Each row was made from one walk, in order. Every step used is in the known rows, and no mark comes twice. Write each row's walk.
Known rows
nidal -> bofi -> rala -> gebet -> muma: [  3   6   6  -8 -11  -5  -8 -11  13   1 -17  -5  13  -9  -7 -23  -6   0
  -1 -24 -20   0  -2 -22   1   7 -37  15 -18   7 -13   3  -9  -2  23  -3
  -3  14  11 -12 -10   1   3]
vilen -> gebet -> nidal -> bofi -> rala: [  1   6  16 -12  -9  -4 -14 -11  -1   4  -5 -11   3 -10   5 -30  -1   5
  -3 -22  -6  10  -4 -14  -6   2 -28   7 -11   2  -2   6  -8  -1  22   1
  -9   8   0  -1 -10  -6   1]
gebupaf -> rala -> bofi -> nidal -> gebet -> figep: [  0   2  12  11 -13   6 -31 -18 -10  -1  -6   4  14 -20  22 -25   8  13
  13 -17 -14  -3   4  -8  11   4 -23   7  -7 -15  -3   7 -10   6  22   1
  -1   3   4  -2 -33 -13   6]
vilen -> gebet: [  1   4   7  -5  -6  -4 -10 -11   2  11   1   3   2 -12  -7 -21  -3   7
   0 -15  -8  10  -2  -4  -8  -5 -19   1 -11   2 -15   6   0  -2  14   6
  -1  -2   4   6 -14   2   1]
figep -> gebet: [ -3   0   2   1   3  -4  -5 -12  -7   1   4   8   9 -12 -14 -21  -6   5
   6 -16  -5   5   4  -7   0  -3 -16   3 -17  -1 -12   2 -11  -6  19   5
  -4  -4  12   7  -9   3   3]
vilen -> gebet -> figep -> zagiv: [  8   1   5   1 -10  -6 -17 -17  -9   1   1   1  -1 -16   1 -28  -5  -2
  -8 -18   5  10   5  -2  -7   1  -5  10 -10 -15  -4  10  -3  -5  15   4
   7   3   1   3 -16  -4   3]
rala -> bofi -> nidal -> gebet -> vilen -> zagiv: [  5  -3  16  -1  -2   2 -34 -12 -10   0 -10  -2  16 -17  12 -15  -6  22
  11 -15 -10   2   2  -8  23   0 -30   7 -11  -7 -20  12  -3   4  27  -7
  -3   1   2   1 -30  -2   2]
gebupaf -> rala -> bofi: [ -1   1   8   2  -4  -3 -18 -11  -2   7   4   5  14 -18   6 -19   9   6
   9 -19 -17  -4  -5  -8   1  -6 -32   4  -5   0 -21   1 -14   2  24   6
  -2   2   8  -4 -23  -1   4]
gebupaf -> rala -> bofi -> nidal: [ -6   0  10   3  -3   5 -21 -12  -4   4   1  -2  14 -14  13 -18   6   7
  12 -16 -25  -4  -3  -4   7  -2 -28   2  -6  -7 -14   6 -12   5  27   2
  -5   3   8  -5 -28  -1   3]
figep -> gebet -> muma -> zagiv -> nati -> dule: [ -2   5   4   5 -11 -13   3 -12  -3 -15 -12  -1  -2  -7 -28 -24  -8   4
  14 -14  -5  -4  -2  -5  -4  -4  -3  -1 -13  -3   1  -2 -15 -21  18  -4
   5  -2   8  -2  -5  -1   1]
gagu -> gebet -> figep -> zagiv: [ -3  -6  -5   0  -7  -6  -7 -25 -10  -5  -2   5   6 -10  -3 -23  -3   2
   5 -16  14  12   0  -5   5   9  -8   3 -16 -10  -2   7 -19  -1  19   5
   3  -5  -1   8 -12  -4   2]
vilen -> gebet -> figep -> zagiv -> nati: [  5   4   5   3 -19  -3 -18 -15  -8  -3  -3  -1  -8 -16  -5 -33  -3  -7
  -5 -15   0   9   0   2  -5  -2  -3   7  -7 -16  -3   9   2  -1  13  -1
   8   4  -5   5 -15  -5   3]
nidal -> bofi -> rala -> gebet -> figep -> zagiv: [  9   2   8  -4 -12  -1 -14 -16   3  -3  -9  -2  17 -17   8 -33  -9 -10
  -4 -25  -3   4   5 -19   4  11 -24  18 -17  -4 -10   5 -11   3  24  -2
   3  18   5  -7 -13  -2   7]
nidal -> bofi: [ -2  -2   3  -9  -8  -5   0 -10  10  -3   0  -3  16 -13  -4 -17   0   9
  14 -14  -9   4  -8 -16  -1  -1 -29   4 -12   7 -22  -3 -22  -1  24   7
  -3   2   7   4 -10  -2   8]
gebupaf -> rala -> bofi -> nidal -> gebet -> muma: [ -4   4   9   3  -6   0 -28 -13  -3  -2  -8   1   7 -15  10 -15   7  16
  12 -18 -23  -6   1  -9   8   2 -29   4  -8 -15  -6   7 -10   1  25  -3
   0   2   6  -8 -29  -8   3]
vilen -> zagiv -> nati -> dule -> zevitom: [  3  -1   7 -18 -17  -3  -6  -6   9   0  -8  -6   6 -16 -16 -28  -6   5
  16 -15 -12   3  -4   0  -5 -14 -15   9 -17  17 -22  -1   9 -15  20   0
  -4  -5   6   3 -16  18   1]
gagu -> gebet -> nidal -> bofi: [ -9  -3   5  -6  -9  -4   0 -19  -3  -3  -2  -5  13  -7  -6 -21   5  15
  17 -16   6  11 -11 -14   4   6 -26  -2 -10   3  -5   1 -28  -1  25   2
  -9  -6  -8   7  -6  -7   2]
nati -> zagiv: [ -3   0  -2  -7  -2   5   1 -12   7   2   2   0  18 -17   3 -15   4   2
   7 -18  -6   2  -2  -1  -5  -6 -29  -7 -22  -3 -14   8 -16  -8  21  11
   6  -2  12   2 -17   4   4]
gebupaf -> rala: [ -9  -2   7  -4   0   3 -11 -12  -3   6   5   1  12 -14   1 -21   8   7
   9 -17 -12  -1   1 -10  -6  -2 -28   1  -9   1 -13   0 -15  -5  20   7
  -4  -2   9  -2 -19   1   1]
muma -> zagiv -> nati -> dule -> vilen -> gebet: [  0   8  12  -3 -18  -2  -8 -10  -4  -8  -6  -2   4 -11 -16 -25  -5   3
  19  -6   3   2  -2  -2  -4 -12 -18  -6 -11  10  -9  -2  -3 -13  10  -2
  10   3  -2  12 -14   2   2]
gebet -> vilen -> zagiv: [  3  -7   9  -8   6  -2 -20  -9 -11   4  -3  -9  14 -10  -2 -14  -6  14
   4 -17   1   6  -1  -8   7  -5 -30   7 -10   4 -21   5  -9 -10  25  -2
  -7  -6   6  -3 -14   6  -5]
zagiv -> nati -> dule -> vilen -> gebet -> figep: [  3  10   1  11 -31   0 -12 -13  -3  -8 -10   0  -2 -17 -12 -19  -2   0
   8 -12  -3   4  -8   4  -3 -18 -11   3  -7  -4  -4   1   4  -6  14   5
   4   7   0  12 -15   2   2]
vilen -> zagiv -> nati: [ -4  -1   9 -14  -9   0  -9  -8  -4   1  -5  -2   5 -12 -18 -32   1   2
  12 -12  -7   3  -6  -4  -3 -10 -26   6  -8   9 -20   4   4  -5  18  -2
  -3  -6  -3   1 -18   6   1]
zagiv -> muma: [ -3  -4   2  -6  -3  -3  -1  -2  -3   0  -4  -5   9  -6  -7 -18  -2   8
  11 -13   1  10  -7  -3   7  -4 -34   4  -8   6  -9   2 -14   2  19   6
  -7  -9   4   8 -24   2  -1]
rala -> bofi -> nidal -> gebet -> muma -> zagiv -> nati: [ -7   5  14   1 -15  -2 -19 -11  -2 -14 -20  -1   7 -10  -2 -22   1  12
  24  -9 -18  -1   0  -4  12   3 -26  -1  -9  -7  -9   9 -10   4  19 -11
   6   0   2   1 -28  -9   4]
figep -> gebet -> vilen: [  0  -4   4   9   7  -4 -15 -11 -11   1  -2   1  10 -10  -9 -12 -12  11
   3 -19  -2   5   3  -5  10  -1 -18   2 -15  -4 -13   4 -18  -7  22   0
  -7  -3  12   5  -4   2  -2]
bofi -> rala: [-12   2   6 -15   4  -1  -6 -13   0   5  -8   2  11  -8   4 -21  -5   2
   2 -19 -13   8   3  -9   1   0 -35   5 -19  13 -13   7 -11   5  22   8
  -8   4  18   4 -14   4  -1]
dule -> vilen -> gebet -> gagu: [  5  12   1   3  -4   4 -18 -10 -19   4   5   6   7  -9  -9  -8  -9  10
   0  -8  -2   7   2  -9  -7 -15 -25  10 -10  -3 -11   4   5   0  15   5
   1   2  -1  18 -10   9   1]
rala -> gebet: [ -1   3   9   3  -6   5  -9 -12   4  13  -6   6  19 -15 -11 -24  -3   4
   7 -22 -12   4   6  -9   1  -4 -27   6 -14   2 -23   3  -8  -1  16   3
  -2   3   7  -3 -18   9   0]
nidal -> gebet -> muma -> zagiv: [ -4   2   9  -8  -3  -6 -10 -14  -2  -8 -14   6   9 -12  -9 -18   0  19
  18 -12   0   3  10 -16  -3   6 -26   1 -17   2  -7   2 -20 -13  14  -3
   8  -6   5   1 -18 -12   1]
gebet -> figep -> zagiv -> nati -> dule: [ -1   0  -3   3 -17  -4  -6 -16  -5 -11 -10  -2   0 -17  -4 -27  -3  -7
   7 -19  -3   2  -2   3   0  -6   4   6  -6 -17  -5   3 -13  -7  21   5
   7   6   4   4 -15  -2   3]
figep -> gebet -> muma: [ -2   2  -2   4  -2 -12  -3 -12  -4  -4  -5   4  -1  -8 -22 -13  -7   7
   3 -19  -8   1   1  -7  -5  -3 -15   5 -14  -7  -5   5 -13 -12  20   1
  -4  -5  13   0  -5   2   0]
figep -> gebet -> nidal -> bofi -> rala -> gebupaf: [  3   6  14  -8  -3   0 -11 -10 -14  -6  -4  -4   7 -13  -5 -29  -4   5
  -1 -26  -7   6   6 -16   2   4 -23   5 -19   9   0   2 -14  -5  21  -9
 -12  10   5  -7  -6  -1   3]
zagiv -> nati -> dule -> vilen: [ -9   7  -3   0 -19   2  -4  -9  -1  -8  -9   0   5 -15 -16 -12  -2   3
  18 -11 -11   2  -8   2  -1 -19 -21  -4  -9   4 -19  -2  -7  -5  20   5
   2   5   5  14 -14  10   2]
dule -> vilen -> gebet: [  3   7   2  -1 -11   1 -18 -11 -10   4   6   5   7 -14  -9 -10  -4   6
   4  -9   1  10   0  -6  -6 -12 -33   1 -14   3 -18   6   1  -2  13   3
   1   2   2  16 -16   9   1]
gagu -> gebet -> nidal -> bofi -> rala: [-12  -1   7 -11  -7  -3  -3 -20  -3  -3  -7  -7  11  -5   1 -25   1  10
  11 -19   3  12  -8 -17   7   9 -32   0 -16   8   1   3 -24   2  27   2
 -12   0  -2   6  -6  -6   1]

Write each row's walk
[  3   4  15  -5 -15  -4 -11 -11   0   4   1  -9   4 -12  -2 -26   3  11
   3 -19  -4   8  -7 -12 -10  -3 -21   5  -6  -4  -7   4 -13  -6  20   1
  -8   2  -5   2  -9  -6   3]
vilen -> gebet -> nidal -> bofi
[  0   2   9   9 -15   2 -23 -17  -6  -4 -13   6  16 -18  15 -18   1  14
  16 -15 -10   5   3  -6  16   3 -21   7  -9 -13 -12  11 -10  11  22   3
   0   2   8   6 -31 -11   6]
rala -> bofi -> nidal -> gebet -> figep
[ -5   0   6   0  -5   0 -11 -12  -2   1  -5  -1  14 -10   8 -13  -1   7
  15 -15 -22   4  -4  -1  12  -4 -27   2  -8  -3 -23  10 -12  11  26   3
  -6   2  12   4 -26   1   4]
rala -> bofi -> nidal
[ -1   0   7   4 -14   1 -16 -19  -6  -2 -11  13  15 -21   5 -24   3  15
  12 -16   5   8   7 -12   1   2 -19   8 -14  -5  -7   3 -12  -1  14   7
   2  -4   5   9 -22 -13   3]
nidal -> gebet -> figep
[ -4  11   9   0   5   7 -10 -12  -6  13 -12   4  17  -6  -1 -27 -14  -1
  -6 -24 -18   3  10 -16   5  -1 -28  17 -18   6  -8   4   1   7  21   3
  -5   9  11  -4 -13  10  -2]
bofi -> rala -> gebet -> gagu
[ -9   6  17  -6  -2   6 -14 -14  -6  13 -13  -2  15 -11   4 -31  -2  -2
  -1 -29 -13   5   9 -13   1   1 -35  10 -16   2  -6   8 -10   4  21  -1
 -12   9   7  -8 -17   6  -4]
bofi -> rala -> gebet -> nidal
[  0   4   3 -11 -14   4 -20  -9 -14  -4   1   0   9 -14 -18 -18   1   2
  14  -5   2   4  -4  -5  -3 -17 -38   5 -11  10 -21   4   3  -5  15  -6
   1  -1  -6  11 -18  12   2]
dule -> vilen -> zagiv -> nati
[  5   9  21 -15  -9  -1 -15  -8  -6   3  -5 -10   0 -11   3 -30   0   7
  -7 -26 -12  10   0 -12  -6   2 -28   6 -14  12  -1   5  -4  -2  16  -6
  -9  12  -1  -9 -13  -4   1]
vilen -> gebet -> nidal -> bofi -> rala -> gebupaf
[  7   1  -1 -10  -9  -2 -11 -13  -8  -1   2   0  14 -17 -12  -9  -5  10
  12 -13   1   0  -2  -8  -5 -18 -22   7 -14  10 -21   1  -4 -18  23   8
   1   4   8   8 -16  15   2]
nati -> dule -> vilen -> zagiv
[  2  -2  -1  -7  -4   3   1  -4   2  -1   1  -7  15 -11   1 -19   0   3
   7 -16   4   6  -9   2   3  -5 -35  -5 -18  -4  -5   7 -12  -6  21   7
   4  -7   5   4 -23   2   2]
nati -> zagiv -> muma
[-11   2  11  -5 -13   3 -10 -13   2 -16 -23  -6   2  -5  -9 -22  -4  18
  25 -10 -16  -1   4  -4   7   3 -10  -5 -14 -10   3   5 -11 -12  17  -8
   5   2   5   2 -22  -7   2]
bofi -> nidal -> gebet -> muma -> zagiv -> nati -> dule
[  5   6   9  -3 -20   1 -16 -13   4  -7 -15  -4  11 -17  -1 -40  -7 -15
  -3 -22  -8   2   1 -15   7   8 -23  15 -14  -5  -7   5  -7   5  22  -6
   2  20  -1  -6 -12  -2   8]
nidal -> bofi -> rala -> gebet -> figep -> zagiv -> nati
[ 16   4  -5   4 -18  -6 -17 -11 -14  -8  -3  -4  -1 -16  -3 -14 -12   1
   0 -14  14   8  -3   1  -1 -11  -9   9  -8 -11   0   4  -4 -11  17   4
   9   7  -1  13 -20   6   2]
nati -> dule -> vilen -> gebet -> figep -> zagiv -> muma
[  0   1   6   0   0 -14  -2 -13  -8 -10  -5   2   4  -4 -21 -20  -7   7
  10 -13   0   1   6 -11  -5   4 -14   3 -17   0  -3   2 -20 -17  16  -4
   2  -7  11  -2  -8  -4   0]
figep -> gebet -> muma -> zagiv
[ -5  -2   8   0   3   3 -22 -13  -6   1 -11   5  16 -17   2 -12  -6  24
  11 -17  -1   7   7 -12  13   2 -29  -1 -15  -2 -18   4 -17  -2  21   1
  -1  -3   6   9 -15  -4  -1]
nidal -> gebet -> vilen
[  8  -5   9   1   8  -5 -21 -11 -15   2   2  -2   9 -11 -12 -20 -12  12
  -1 -19   4   3   2  -8   9  -3 -17   8 -15  -1 -13   5  -6 -14  23  -4
  -5  -5   6   0  -9   6  -2]
figep -> gebet -> vilen -> zagiv
[ 13   6  -5   3 -16  -6 -18 -18 -11  -5  -1   2   2 -21  -1 -12 -10   1
   0 -16   7   5   2  -1  -7 -12  -4   7 -12 -13  -8   4  -4 -13  19   6
  10  10   4  12 -14   6   3]
nati -> dule -> vilen -> gebet -> figep -> zagiv
[-15  -3   5  -4  -2  -1  -3 -20  -8   3  -2   0   9  -4  -7 -20   4  13
  14 -18   5  12  -6  -6   3   2 -24  -5 -11   2  -3   5 -24   0  22   4
 -10 -11  -4   9 -10  -1  -3]
gagu -> gebet -> nidal
[  3   9   6   2   2   1  -8  -9  -9  10   1   3   2  -6  -8 -20  -9  11
  -4 -14 -10   7   0  -7  -5  -8 -13  10  -9  -5  -7   3   6   1  17   8
  -1  -3   2   8  -9   2   0]
vilen -> gebet -> gagu
[  7  -9   9  -8   5  -3 -18  -1 -14   1  -4 -15  10  -6  -4 -17  -8  14
   3 -15   9   8  -7  -5  15  -4 -35  12  -7   6 -11   5  -7  -8  24  -4
  -8  -8   0  -2 -21   5  -6]
gebet -> vilen -> zagiv -> muma
[ 10  -1   0 -10 -10  -3 -10  -6 -11  -4  -2  -6  10 -14 -12 -10  -8  12
  12 -11   8   3  -7  -6   1 -18 -28   9 -11   9 -12   1  -2 -15  21   5
   1   0   2   9 -24  14   0]
nati -> dule -> vilen -> zagiv -> muma
[ -4   3   6   2  -6 -10  -1 -10  -7 -14  -9   1  -1  -4 -29 -27  -5   3
  12 -11  -3  -1   2  -6  -3   0 -13   0 -12  -1  -1   1 -15 -14  14  -7
   3  -5   5   0  -7  -3   0]
figep -> gebet -> muma -> zagiv -> nati
[ -2  10   2   3 -22   1 -11  -9   0  -4  -7   1  -3 -15 -17 -17  -4   3
  11 -11  -9   3  -9   3  -3 -19 -18  -4  -8   1 -15   0   5  -5  16   5
   4   6   0  14 -12  10   2]
zagiv -> nati -> dule -> vilen -> gebet
[  8   8   1  -2 -13 -10  -8 -13  -3  -7  -7  -2   2  -9 -12  -9  -7  12
   9 -11   1   1   0  -6 -11 -12 -17   1 -14   3  -7   2  -7 -22  15   2
  10   4   7   5 -12   6  -1]
nati -> dule -> vilen -> gebet -> muma -> zagiv
[  0   7   9  -2 -17 -13  -1 -10   7  -6 -15  -6 -10  -6 -19 -25  -5   6
   8 -13 -10   0  -6  -2  -9  -5  -9  -1  -9   1  -1   2  -2 -18  13  -3
   7   1   1  -4 -11  -4  -1]
vilen -> gebet -> muma -> zagiv -> nati -> dule
[ -4   3  10   1  -7   4 -22 -13  -2  -1 -10   6  15 -17  10 -16  -1  15
  18 -14 -17   4   1  -7  16   0 -27   0 -12  -6 -21  11 -10  12  24   1
   0   1   8   7 -31  -3   6]
rala -> bofi -> nidal -> gebet
[ -2   4  15 -17  -5   3  -8 -10  -6  -5  -7 -11  12 -10   7 -25   3   7
   4 -26 -12   7   1 -16  -1   3 -36   5 -15  14  -6   2 -21  -2  23  -5
 -13  12   4  -9 -13  -2   1]
gebet -> nidal -> bofi -> rala -> gebupaf
[ -2  -5   5  -1  -5   6 -24 -12 -17 -13  -9  -4   5 -12  10 -24  -7  11
  10 -12   5  11   9  -3  16  10 -13   6 -12 -22   9  12 -13   3  19  -6
   0   1  -1  10 -33 -10   3]
bofi -> nidal -> gebet -> figep -> zagiv -> muma
[  2  10   6  -2 -21  -5 -16  -9 -10 -10  -7  -1  -4  -7 -21 -16  -2   4
  10  -4   1   5  -2  -4 -10  -9 -30   1 -10   3  -6   5  -2  -9   8  -8
   8   2  -4  10 -12   2  -1]
dule -> vilen -> gebet -> muma -> zagiv -> nati
[ -4  -2  14  -4  -5   9 -27 -10  -5  -5 -18 -11   7 -12   1 -21  -9  22
  16 -15 -13   1   2  -2  19  -2 -15  -1 -12  -8  -6   8   0  -9  24  -8
  -2   3   0   4 -22   0   0]
bofi -> nidal -> gebet -> vilen -> zagiv -> nati -> dule
[ -7  -1   9   2 -10   9 -19 -19  -7  -5 -15   2  12 -14  11 -22   0  17
  15 -13  -7   9   9  -6   9   5 -15   2 -14 -14   1  11 -11   2  16   2
  -3   0   8   9 -28 -10   2]
bofi -> nidal -> gebet -> figep
[-12  -1   9  -6  -1  11 -16 -14  -3  -1  -9   2  13 -12   5 -20  -2  20
  18 -12 -14   7   9  -6   9   4 -23  -3 -16  -6  -9   9 -10   3  18  -1
  -4  -1   8  10 -26  -3   3]
bofi -> nidal -> gebet
[ -2  10  16  -2 -19   1  -8 -11 -11  -9  -7  -8   3 -10 -12 -27   0   6
  20  -9   6   3  -2  -4  -6 -12 -15  -5  -8   3  -2   0 -11 -14  12  -5
   5   3  -9  10 -14   1   1]
muma -> zagiv -> nati -> dule -> vilen -> gebet -> nidal
[  0   3  19   3 -10   8 -20 -13  -2   9   1  -7  19 -17   1 -32  11   7
   8 -26 -12  -6   1 -20  -3   1 -30   8  -5  -7  -7  -3 -20  -9  21  -3
  -8   9  -6 -15 -16  -2   3]
gebupaf -> rala -> gebet -> nidal -> bofi
[-13   3  13  -7 -10   5 -14 -12  -1 -14 -20  -4   3  -3  -9 -24  -2  17
  24  -7 -15   2   7  -5   7   8 -21  -3 -13  -6   2   8 -12  -4  12 -12
   4  -2   1   3 -24 -10   2]
bofi -> nidal -> gebet -> muma -> zagiv -> nati
[  0   6   2  10  11   0  -2 -11 -18   1   2  10   9  -7 -15 -19 -14   8
   2 -15  -7   2   5 -10   1  -6  -7  11 -15  -7  -5  -1  -9  -3  22   7
  -3  -5   9   9  -4   4   2]
figep -> gebet -> gagu
[ -9   3  -4  -1 -18  -8  -1 -19  -2 -18 -14   0   1  -1 -26 -12  -4  10
  23  -7   6   3  -8  -4   1  -3 -22  -9 -14   8  -1  -1 -17 -15  16  -4
   8  -5  -3  10  -6   2  -2]
gagu -> gebet -> muma -> zagiv -> nati -> dule -> vilen
[  1   5  13  -9 -10   0  -9 -11  11   4 -10  -1  20 -13  -1 -29  -7  -1
   3 -24 -15   3   0 -22   4   6 -38  12 -18  12 -19   2  -9   4  23   1
  -5  14   9  -5 -13   4   5]
nidal -> bofi -> rala -> gebet
[ -3   8   4  -3 -18  -5 -14 -13  -3 -19 -18   5   5 -14 -19 -14  -2  17
  25  -7   0  -2   4 -12  -1  -5 -24  -1 -13   0  -6  -2 -13 -16  13  -6
  14   2   0   8 -15  -3   3]
nidal -> gebet -> muma -> zagiv -> nati -> dule -> vilen
